Known rows, with every step that occurs
T -> M -> B -> J -> X -> U -> K: [ 34.1 -19.1   5.6   9.3 -22.7 -41.0  -6.8  21.0  13.1  -6.7  55.5  -8.6
 -11.4 -11.2 -47.5  -7.9  -1.2 -35.9 -25.6 -33.6  14.8  -6.6 -21.2]
N -> K -> B -> J -> X: [ 32.5   0.0  19.0  36.6 -33.9  -9.2 -10.8  20.2  25.7  31.6  56.4 -28.7
 -15.0  -4.2  -8.1  -7.0  -5.5  -4.5 -35.5 -27.2  44.3 -44.2 -39.2]
M -> T -> J -> B -> K: [ 14.3   3.7  34.6  -0.5 -24.4   0.6  15.8   5.4 -10.1  18.2  49.4 -35.9
 -34.9 -20.7  -1.3  -5.4 -18.4  -3.8  11.3 -22.2  40.0 -29.2   8.1]
N -> K -> B -> M -> T -> J: [ 15.5  18.4  32.8  28.8 -40.6 -44.1  -8.4  14.8  -2.0  36.3  45.3 -51.9
 -41.9  -1.6 -47.6 -21.2 -22.1 -27.9  11.3 -40.6  45.1 -43.3  -3.2]
M -> T: [  8.2   9.5  16.8  -1.1  12.9  12.7  14.3   5.1  13.5  14.1  22.2 -13.2
 -16.9 -14.3 -11.4  18.7 -10.3  -3.8   2.1 -16.8   6.4  -5.1   6.8]
J -> X -> U -> K -> B: [ 23.2 -13.1   5.3   8.2 -48.1 -32.8 -11.7  35.7  11.1   2.8  33.9 -19.2
 -24.5  14.9 -28.8  -3.4   3.3 -11.1 -18.7   9.1  10.2 -13.8  -5.1]
X -> U -> K: [ -9.2 -21.2   5.8  -3.2 -24.2 -16.9  12.9   8.6   4.1 -18.5  38.0   4.6
  -2.7  16.1 -41.9   5.6 -14.3  -9.8   1.0  15.9  -7.0  20.6   8.0]
B -> M -> T -> J -> X: [ 19.5  33.7  13.7   7.4  -5.4 -18.2   8.5  22.1  -1.3  37.8  24.5 -17.2
 -32.4 -32.3 -43.6   0.7  -1.1 -26.7  12.9 -38.3  21.7 -48.9   3.2]
U -> K -> B: [ 12.3  -9.3  12.0   6.7 -21.5 -20.4 -10.4  19.7  13.3   4.2  45.8 -20.9
 -29.1  11.8 -30.9  -3.3   1.5  -5.1 -11.4  -2.2  20.3 -15.4 -10.6]
U -> K -> B -> M: [ 23.6  -1.3  14.8   7.7 -20.5 -38.7 -19.7  13.7   1.4  16.7  48.7 -21.6
 -31.6  29.6 -58.8 -23.8   2.8 -24.9  -3.8 -14.8  31.3 -25.8   1.4]
U -> X -> J -> B -> M: [-17.5   4.7  23.7  -3.8 -12.9  22.3  -5.6  28.2  -5.9  22.3  26.8 -15.6
 -36.5   8.5  33.3  10.8  -4.1 -24.2   1.1  -8.7  49.9 -27.4  -5.4]
B -> J -> T: [ 12.1  -9.3   5.3   1.0   8.1  17.3   3.9 -12.0  48.5   3.3  44.4  -9.3
  10.5  -6.2   7.4   4.2   3.1  -5.1 -33.0 -14.7  29.2  14.9 -13.3]
T -> J -> X -> U -> K -> B: [  7.9  -3.4   8.9  12.2 -61.9 -47.7  -3.7  46.5   4.8  -2.6  27.2 -26.1
 -32.9 -13.8 -32.8  -6.8   1.5 -13.0  -2.0   5.6  13.2 -21.4 -16.5]
N -> K -> B -> M: [ 19.6   3.3  18.9  27.1 -33.0 -28.3 -30.6  11.7  -1.7  23.8  55.6 -34.8
 -24.1  42.3 -50.1 -24.9 -12.7 -20.7  -2.7 -25.0  40.8 -34.2  -2.3]
B -> M -> T: [ 18.8  18.3  19.1  -1.1  14.6  -4.2   5.7  -1.5   1.9  25.5  26.8 -15.4
 -19.6   3.5 -41.0  -1.0 -10.0 -24.0   9.6 -29.0  17.0 -15.6  18.2]
B -> J -> T -> M: [ 26.6 -23.6   5.8   1.0   9.7  -2.3  -1.7 -10.1  48.3  -6.4  49.9  -3.0
   0.8   5.1  -7.0   8.2 -12.9 -25.4 -25.2 -42.6  45.5   5.7 -10.2]
X -> J -> T -> M: [ -7.3  -4.8  -3.4   6.6  -2.5   3.4   3.5  23.2  32.4  -1.1  45.7   3.9
 -17.1  14.8  -4.3  17.8 -17.6 -36.8  -4.4 -32.4  39.2   3.6   1.2]
U -> X -> J -> B: [-28.8  -2.8  21.2  -5.8 -14.5  40.1   1.6  35.6   6.6  11.0  24.2 -15.7
 -33.9  -9.0  61.2  29.9  -4.7  -3.9  -5.2   3.3  37.3 -15.7 -17.3]
X -> U: [ -8.8  -7.0   6.9  -0.5 -11.8  -1.0   4.4  13.2   1.4 -23.5  12.1  -9.3
   3.9  11.4 -19.2   5.5 -12.7  -4.4  11.1  14.6  -7.4  24.4   4.8]
B -> J: [  5.2   2.8  16.2  10.2  15.6  12.5  16.3  -0.8  20.0  -1.4  28.9  -4.1
   6.6 -20.3  -5.1   3.5  -4.5  -2.0  -7.4 -11.0  17.8   0.3 -26.1]
K -> B -> M -> T -> J -> X -> U: [ 30.8  25.2  22.4  12.2 -42.6 -49.7  -6.7  37.8  -4.3  23.0   0.1 -51.0
 -38.8 -17.1 -32.8 -20.2  -2.0 -31.6  14.0 -20.3  26.5 -31.6   3.7]
M -> B: [  2.0  15.9   3.7   2.6   7.7   6.6 -27.5  20.6   2.4  -2.4  33.4 -30.0
 -14.3  -8.3 -22.7  -4.5  17.1  -0.6  -4.3  -8.4  -4.5   1.2 -10.4]
J -> B -> M -> T: [ 38.6   7.7  20.6 -18.9   0.9   1.2   1.8  -8.0   5.8  20.1  20.0 -27.0
 -27.1   7.4  -9.0  -5.0  -6.0 -16.7   1.1 -28.8  42.2 -24.4  23.3]

Rows
[ 36.7  35.3  21.0  14.3 -22.2 -36.4 -11.8  35.9   1.6  41.7  16.3 -45.7
 -50.3 -26.3 -31.1 -14.2   5.9 -26.6   6.9 -38.7  38.2 -56.9  -5.8] => K -> B -> M -> T -> J -> X
[ -6.4  18.9  19.6   3.7   0.1  -3.1  22.5  14.0   8.2   8.1  18.1 -21.2
 -24.5 -42.9 -13.6  13.8 -11.4  -5.4  18.0 -19.6   8.9 -12.7  -4.0] => M -> T -> J
[ 19.7   1.7  19.3   9.0 -56.5 -48.2  12.6  39.2   9.4  15.6  24.0 -35.8
 -42.8 -29.6 -26.9   0.0  -5.8 -18.0  -4.3  -6.9  15.2 -23.3  -6.1] => M -> T -> J -> X -> U -> K -> B
[ 15.7  -1.5   9.0  10.5 -10.6   0.9  15.7  15.1  17.4  -2.7  16.6  -3.3
  10.2 -16.6  -5.6   3.6  -3.1  -7.7 -13.5   0.8   8.6   2.2 -19.3] => B -> J -> X -> U
[-47.6   8.2  20.2  12.7  -0.9  34.0   7.4  41.8   0.4  16.0  28.6  -4.5
 -24.4 -13.0  31.2  34.7  -9.8 -10.7   3.3   4.5  12.0  -8.2 -22.0] => U -> X -> J
[ 30.1   9.8  30.0  23.4 -29.2 -28.0 -16.1   4.5   3.6  41.4  51.0 -45.4
 -34.2  25.4 -42.1 -16.7 -20.7 -25.4  -5.6 -37.9  42.5 -35.0   8.3] => N -> K -> B -> M -> T
[ 17.7   1.8   3.5   1.7   7.9  11.1 -23.3  -2.3  44.6   6.2  51.3 -34.3
   3.1 -17.0   2.9 -12.1  22.4  -7.0 -41.4 -19.9  20.8  18.3 -19.3] => M -> B -> J -> T
[ 18.4   4.2  10.1  13.0 -59.3 -65.8 -11.5  40.1  -7.5  10.6  31.1 -27.2
 -34.8   4.1 -63.1 -27.3   2.5 -33.3   5.8  -6.4  24.5 -31.8  -4.7] => T -> J -> X -> U -> K -> B -> M
[ 22.8   4.1  23.9  16.9  -2.1  -5.0  -3.9  11.4  23.7   3.1  19.4 -34.1
 -10.3 -15.5   7.4 -10.2   3.9  -0.3 -14.2  -9.7  34.1  -9.0 -34.9] => K -> B -> J
[ 21.4   9.0   6.9  11.1 -11.7  -5.0 -10.0  24.1  12.6  -1.1  22.1 -27.5
   4.3 -27.6  -8.7 -12.0  16.4  -9.5 -22.1  -4.8  -0.2   6.2 -26.0] => M -> B -> J -> X -> U
[ 37.0  -4.7  14.7  18.2 -21.4 -18.8   0.3  22.5  30.2  25.8  49.0 -14.3
 -21.9 -15.5 -15.1  -5.0  10.0  -9.6 -36.6 -17.5  35.5 -36.5 -35.7] => U -> K -> B -> J -> X
[ -8.4  -5.8   0.2   5.6 -43.3 -30.4  16.6  33.6   1.3  -6.2  37.1   2.8
 -16.4 -18.7 -47.0   6.7  -7.3 -13.0   4.8   4.5  -3.5 -11.9  -6.9] => T -> J -> X -> U -> K
[ 16.0 -20.8  24.0  12.0 -33.3 -35.9  10.4   8.7  20.8 -10.7  31.4 -24.7
  -5.8  -1.5 -17.3 -16.1  -7.6 -12.4 -17.1   9.0  22.6  14.8 -23.8] => X -> U -> K -> B -> J
[ 20.5   8.7   7.8  12.8   8.8  14.4  11.9  14.0  22.7  15.2  32.5   1.0
   0.7 -25.6  -4.9   9.9   5.2  -3.1 -19.6 -17.7  19.0 -25.7 -28.6] => B -> J -> X
[ 33.8  -5.2   7.1   8.1 -47.2 -50.5 -19.4  29.7  -2.6  14.8  36.1 -20.7
 -27.5  32.3 -57.7 -23.1   3.4 -31.2 -10.0  -3.5  21.8 -23.1   5.7] => J -> X -> U -> K -> B -> M
[ 20.9  14.4  28.3   8.9 -27.2 -55.1   3.9  16.6   2.4  29.3  37.7 -38.1
 -49.1 -14.9 -55.3 -19.8  -5.6 -31.9   9.5 -29.3  36.5 -35.9  -0.3] => U -> K -> B -> M -> T -> J
[ -7.8   8.3   9.3  -3.0 -10.5  22.8  16.8  25.7   9.7  -2.0  19.0  -7.6
 -20.0  -5.6  26.4   9.7  -5.5  -6.9   5.1   0.0  36.3  -9.4  -9.0] => X -> J -> B
[ 16.9   2.8   3.5   2.4   8.3 -12.4 -33.2  22.3   0.6 -13.2  40.0 -24.5
 -23.6   1.9 -37.1   0.3   1.3 -19.9   4.0 -38.9  11.4  -8.4  -6.8] => T -> M -> B
[ 35.7  -3.7   6.1  10.8  -9.8 -24.3 -17.2  25.7  11.3 -12.3  30.2 -22.3
  -5.3 -16.2 -23.3  -6.9   1.7 -29.9 -14.4 -35.1  15.3  -2.9 -23.0] => T -> M -> B -> J -> X -> U
[ 20.8  29.6  29.5  11.1 -16.0 -38.0  -7.6  22.0  -1.9  24.7  11.9 -51.8
 -43.0 -20.3 -31.9 -18.9  -3.2 -26.2  20.6 -31.9  36.8 -33.2  -3.0] => K -> B -> M -> T -> J
[ 43.8 -20.9  12.3   8.0  -7.1 -20.5 -21.9   2.2  51.1  -2.4  41.1 -34.2
 -15.5   9.9   4.7  -7.0  -4.4 -25.9 -31.0 -43.0  62.0  -4.2 -20.6] => K -> B -> J -> T -> M
[ -6.2  11.3  34.2  -7.9  -6.8  22.6   8.3  22.0  -0.9  40.0  21.7 -27.1
 -47.0  -8.6  41.8  18.4 -11.4 -28.8  -1.8 -21.0  51.6 -28.3   4.4] => U -> X -> J -> B -> M -> T
